Each row comes from the steps of one path. Every step used is in the known rows, and no mark comes twice. Write the path behind each row, first mark first.
In the rows, 128 means zero.
Known rows
S-T: [116 111 100 139 129 123 109 112 156 119 107 149 107 141 140 135 146 135
 128 115 104 139  96  96 139 116 118 150 142 116  78 144  93 184]
K-A-P-L: [132 112  94 151 136 122 123 100 157 103 120 158  73 138 129 141 129 139
 127 100 125 138 126 136 115 109 116 142 141 105  64 117 102 186]
Y-P-A: [113 122 100 168 137 122 119 115 148 120 122 152  99 136 133 134 128 129
 129 113 114 151 115 102 114 125 105 154 117 111 110 127  89 204]
A-K: [128 118 102 140 118 126 108 111 158 117 109 141  98 139 151 125 126 126
 129 121  97 143 114 106 148 118 112 154 113  97  97 151 115 184]
P-L-T-S-K: [131 107  80 167 137 108 134 100 158 126 110 142  86 118 137 142 148 127
 133  96 126 123 122 109  75 107  68 157 129 146  86 133  81 199]
L-P-F-K: [111 116 115 132 129 121 106 106 155  92 102 141  93 111 140 114 153 137
 136 128 145 118 110  94 136 113 120 145 119 118  60 145  82 197]
F-P: [119 111 106 127 117 110 119 113 160  96 110 146 117 117 146 129 140 135
 128 117 127 145 121 105 151 122  92 138 112 134  87 139  98 195]
S-T-L: [106 113  95 147 129 136 119 105 154 124 100 151 113 150 137 129 136 136
 129 112 100 143  86 101 142 109 103 149 155 121  68 157  92 188]
Y-T-S-K-L-P: [122 105 120 170 133 133 149 108 159 117 116 136  71 135 128 113 172 127
 138 109 129 129 120  84 116 123  85 156 136 153 147 162  86 208]
P-L-T-S-K-A: [130  99  77 184 138 120 136  98 153 123 118 144  71 136 139 138 143 133
 132  99 120 122 136 121  81 104  65 154 138 136  60 125  87 196]
F-K-A: [121 108 102 149 126 131 117 119 155 109 111 139  95 158 138 125 140 143
 127 125 105 132 123 121 157 115 100 138 139 120  57 134  97 173]
K-S-T-L: [107 113  98 144 114 138 109 106 153 117  99 152 132 151 141 129 149 157
 132 113  94 146  96 100 147 114 108 144 175 108  65 153  88 198]
A-P-Y: [130 118 113 150 117 114 106 101 169 132 100 149 122 133 123 127 128 128
 129 106 132 145 117 109 117 118 126 145 119 129  68 144  95 192]
P-A-K: [118 121  95 152 129 132 102 111 156 123 111 145  76 136 147 130 121 123
 132 112  93 145 115 101 139 116 111 154 119 103 111 147  97 192]
A-P-F-K: [124 121 104 129 119 110 111 102 162 103 106 144 108 110 121 126 135 136
 132 115 136 123 102 113 127 115 136 143 124 128  41 141  88 182]
L-P-A: [104 110 111 148 140 127  99 108 154 105 112 149  81 126 138 120 146 133
 134 111 132 138 116  92 127 116 111 149 124 113 134 132  72 209]
S-P-L: [117 117  92 144 139 116 119  99 163 105 112 145  59  99 137 156 138 137
 129 114 125 138 125 115 123 109  93 147 132 115 110 129  89 195]
B-P-L-T-S: [121 113 100 156 152 103 133 100 156 100 113 139  55 133 145 132 158 131
 130  97 124 136 125 124  92 107  85 153 127 150 119 135  75 209]
A-P: [128 113 107 134 119 110 110 108 165 111 113 148 118 127 123 130 139 136
 128 107 129 139 107 116 123 120 126 146 122 120 105 132  96 186]
B-P-F-K: [110 125 118 132 136 121 127 103 155  89 110 132  64 120 143 122 152 136
 132 124 105 127 105 111 132 114 123 144 127 139  59 149  84 189]
K-S-T: [116 112 106 136 113 124 100 113 156 113 106 149 123 142 144 134 158 156
 131 116  95 144 107  95 143 121 123 146 161 104  79 137  90 192]
F-K-S-T: [118 114  97 130 117 127 102 114 160 108  95 143 129 148 139 132 163 159
 133 123  96 136 104  93 161 119 120 139 177 116  51 143  84 184]
A-K-L: [131 110 121 146 126 136 116 115 164 120 110 143  98 132 144 119 134 123
 129 115  78 153 111 107 173 123 108 154 133 114 128 159 114 187]
P-S: [114 119 117 127 126 118 114 110 151 119 107 137  86 125 140 130 145 138
 128 124 127 147 104  98 126 125 102 151 114 102 112 137  90 204]
K-A-P-L-T: [137 101  91 156 139 110 115  96 161 111 116 155 105 137 131 136 130 136
 127  93 140 134 131 144 112 103 114 144 136 118  61 115  85 193]
B-P: [113 117 120 136 135 122 125 108 157  95 119 136  74 135 146 128 154 136
 127 114  98 145 108 115 134 120 112 147 125 131 123 138  92 193]
T-L-P-A-K-S: [102 117  98 155 118 152  95  96 155 104  99 149 102 141 147 113 134 149
 141 112 107 146 119  89 148 112 104 149 150  90 105 154  86 222]
F-P-A-K: [117 120  87 139 123 126 107 105 159 104 106 148  91 120 150 131 119 124
 134 110 108 149 127  95 153 117  97 143 114 119  79 149  99 204]
S-K: [124 111 100 149 120 127 126 109 158 122 114 140 103 120 137 134 143 131
 130 113  98 133 106 100 118 120  97 152 126 126  89 138  98 186]
Y-T: [125 118 112 150 127 117 132 121 151 123 122 138  88 152 144 125 145 125
 127 124 128 138 111 107 131 120 117 145 114 123 125 155  95 183]
B-P-L-T: [125 112 105 145 154 109 128  98 156  98 113 141  76 125 151 134 152 128
 127  99 115 139 115 129 116 106 106 147 132 138 104 133  77 203]
S-P-L-T: [123 105  87 150 143 104 113  95 167 115 109 140  94  99 138 150 139 134
 129 107 139 136 129 124 121 103  92 147 127 126 109 126  73 200]
L-T-S-K: [126 101  87 164 122 108 123 107 160 129 112 135 118 128 135 127 154 129
 132 104 123 125 118 103  90 115  75 158 120 153  99 138  81 196]

Which path is each row?
[116 109  97 139 118 132 134  94 154 104 108 139  88 116 142 138 144 145
 132 115 122 141 128  97 130 124  74 142 126 120  29 129  97 211]
F-P-S-K-A
[135 110  84 150 138  90 118  99 165 111 108 150 100 125 124 134 143 131
 130  91 157 132 123 125  84 108  98 152 125 139 100 127  79 200]
A-P-L-T-S
[120 114 129 141 133 128 123 116 159 112 109 141  93 108 130 114 144 129
 132 122  99 134 106 109 161 120 115 143 136 141  85 153  88 185]
P-F-K-L
[117  93 110 163 133 108 115 107 174 122 113 134 109 109 122 126 163 135
 132 105 122 143 134 114 136 116  75 153 130 161 164 138  67 206]
K-L-T-S-P
[118 124 112 178 125 135 138 107 153 149 103 141 100 164 137 116 124 120
 130 122 128 145 110 104 125 110 103 142 124 137  78 181  93 193]
P-Y-T-L
[126 101 111 162 140 132 103 110 165 133 109 144 115 127 142 115 129 116
 133  99  84 152 118 109 160 114 109 154 131 134 136 152  81 200]
P-A-K-L-T
[107 123 109 128 126 129 114  97 154  86 102 139  86 130 144 128 173 159
 136 119  90 131 102  98 142 115 139 141 170 126  21 149  77 197]
B-P-F-K-S-T
[120 120 100 168 127 127 128 111 144 103 120 146  94 142 135 125 134 141
 129 132 123 129 124 117 130 119 109 147 124 105  10 131 104 189]
Y-P-F-K-A
[128 122 100 187 120 123 147 106 154 153 108 134  72 153 132 129 143 117
 135 116 128 130 127  86  82 118  87 153 115 154  76 171  95 192]
P-Y-T-S-K
[118 104 125 176 128 139 127  99 166 132  97 141  89 122 125 113 157 127
 140 104 117 137 129  77 113 123  78 157 138 155 107 159  89 215]
T-S-K-L-P-Y
[119 113  93 161 120 119 132 110 157 123 114 138  82 129 132 132 150 133
 133 111 109 128 114  94  92 121  76 158 123 137 104 141  97 189]
T-S-K
[108 117  89 139 116 141 112 107 156 112  89 145 138 156 136 126 150 160
 134 120  94 138  93  97 166 112 102 138 191 123  39 155  84 187]
F-K-S-T-L
[122 103 100 154 126 100 110 116 159 122 113 139 116 140 138 121 152 131
 129 110 131 134 122 110 108 115  85 154 110 140 128 137  79 194]
L-T-S
[112 115 105 144 117 140  85 103 156 100 107 146  95 131 151 118 144 147
 140 114 109 144 128  85 144 119 119 150 138  84 116 139  86 219]
L-P-A-K-S
[125  96 120 159 133 110 119 120 166 127 114 139 119 133 130 110 159 128
 129 103 112 144 122 115 133 119  82 153 128 158 156 144  77 198]
K-L-T-S
[121 127 105 149 111 119 117 113 149 100 112 143 123 123 138 126 150 153
 133 132 122 135 119 103 130 126 119 145 135 107  37 134  95 199]
Y-P-F-K-S
[118 126  93 149 117 123 112 106 146 102 103 149 130 131 136 135 157 155
 134 128 112 132 107  91 132 122 130 147 159 104   4 140  92 198]
Y-P-F-K-S-T
[110 115 110 150 135 144 142  88 150 104 118 130  46 137 142 137 157 146
 131 113  89 141 115 107 111 122  94 152 138 115  65 131  91 209]
B-P-S-K-A
[108 122  97 167 126 107 132 103 152 117 126 131  42 115 130 136 152 132
 135 127 152 122 132 100  92 114 103 153  98 135 110 156  80 199]
Y-T-S-P-F
[132  92 117 159 130 125 127 108 170 132 111 138 138 111 132 120 153 124
 130  99  92 140 110 110 137 118  93 151 139 157 118 143  82 194]
S-K-L-T
[128 109 112 167 118 127 107 100 165 130 109 151 109 153 124 125 125 137
 129 108 125 143 133 120 123 114 123 141 126 120  40 136 101 187]
K-A-P-Y
[124  98 100 163 128 119 110 101 174 123 106 130 105 115 131 126 148 129
 134 109 106 144 138 110 150 114  79 159 129 142 145 151  86 204]
A-K-L-T-S-P
[110 123  76 179 133 125 122 102 158 127 118 132  36 139 134 143 135 125
 138 118 126 136 139  93 114 113  94 156 112 124 137 161  85 200]
Y-T-S-P-A-K
[104 119  90 149 124 109 115 102 162 104 108 131  62 104 123 137 149 143
 136 128 138 118 126 101 115 112  89 149 119 137  76 142  78 191]
T-S-P-F-K
[131 114 120 192 127 134 154 109 162 157 109 135  73 145 125 120 150 115
 136 110 108 140 125  88 108 122  86 153 133 170 104 178  93 196]
P-Y-T-S-K-L
[131 110  83 181 118 124 148 101 155 123 128 140  73 162 117 131 148 136
 134 105 134 122 129 113  84 117  99 150 130 140  71 142  99 186]
Y-T-S-K-A-P
[118 118 118 176 128 118 123 107 154 129 103 138  73 157 137 112 152 125
 136 123 164 132 136  82 102 117 100 151 108 135 109 169  84 208]
L-P-Y-T-S
[110 116 100 171 121 113 111 101 168 133 103 136  77 123 126 138 141 135
 134 121 133 141 141  96 107 116  79 151 116 141 101 148  86 200]
T-S-P-Y
[134 115 111 177 120 127 126 102 159 138 114 146  96 171 127 123 130 129
 129 113 141 140 135 120 119 114 132 139 123 124  47 152  98 185]
K-A-P-Y-T
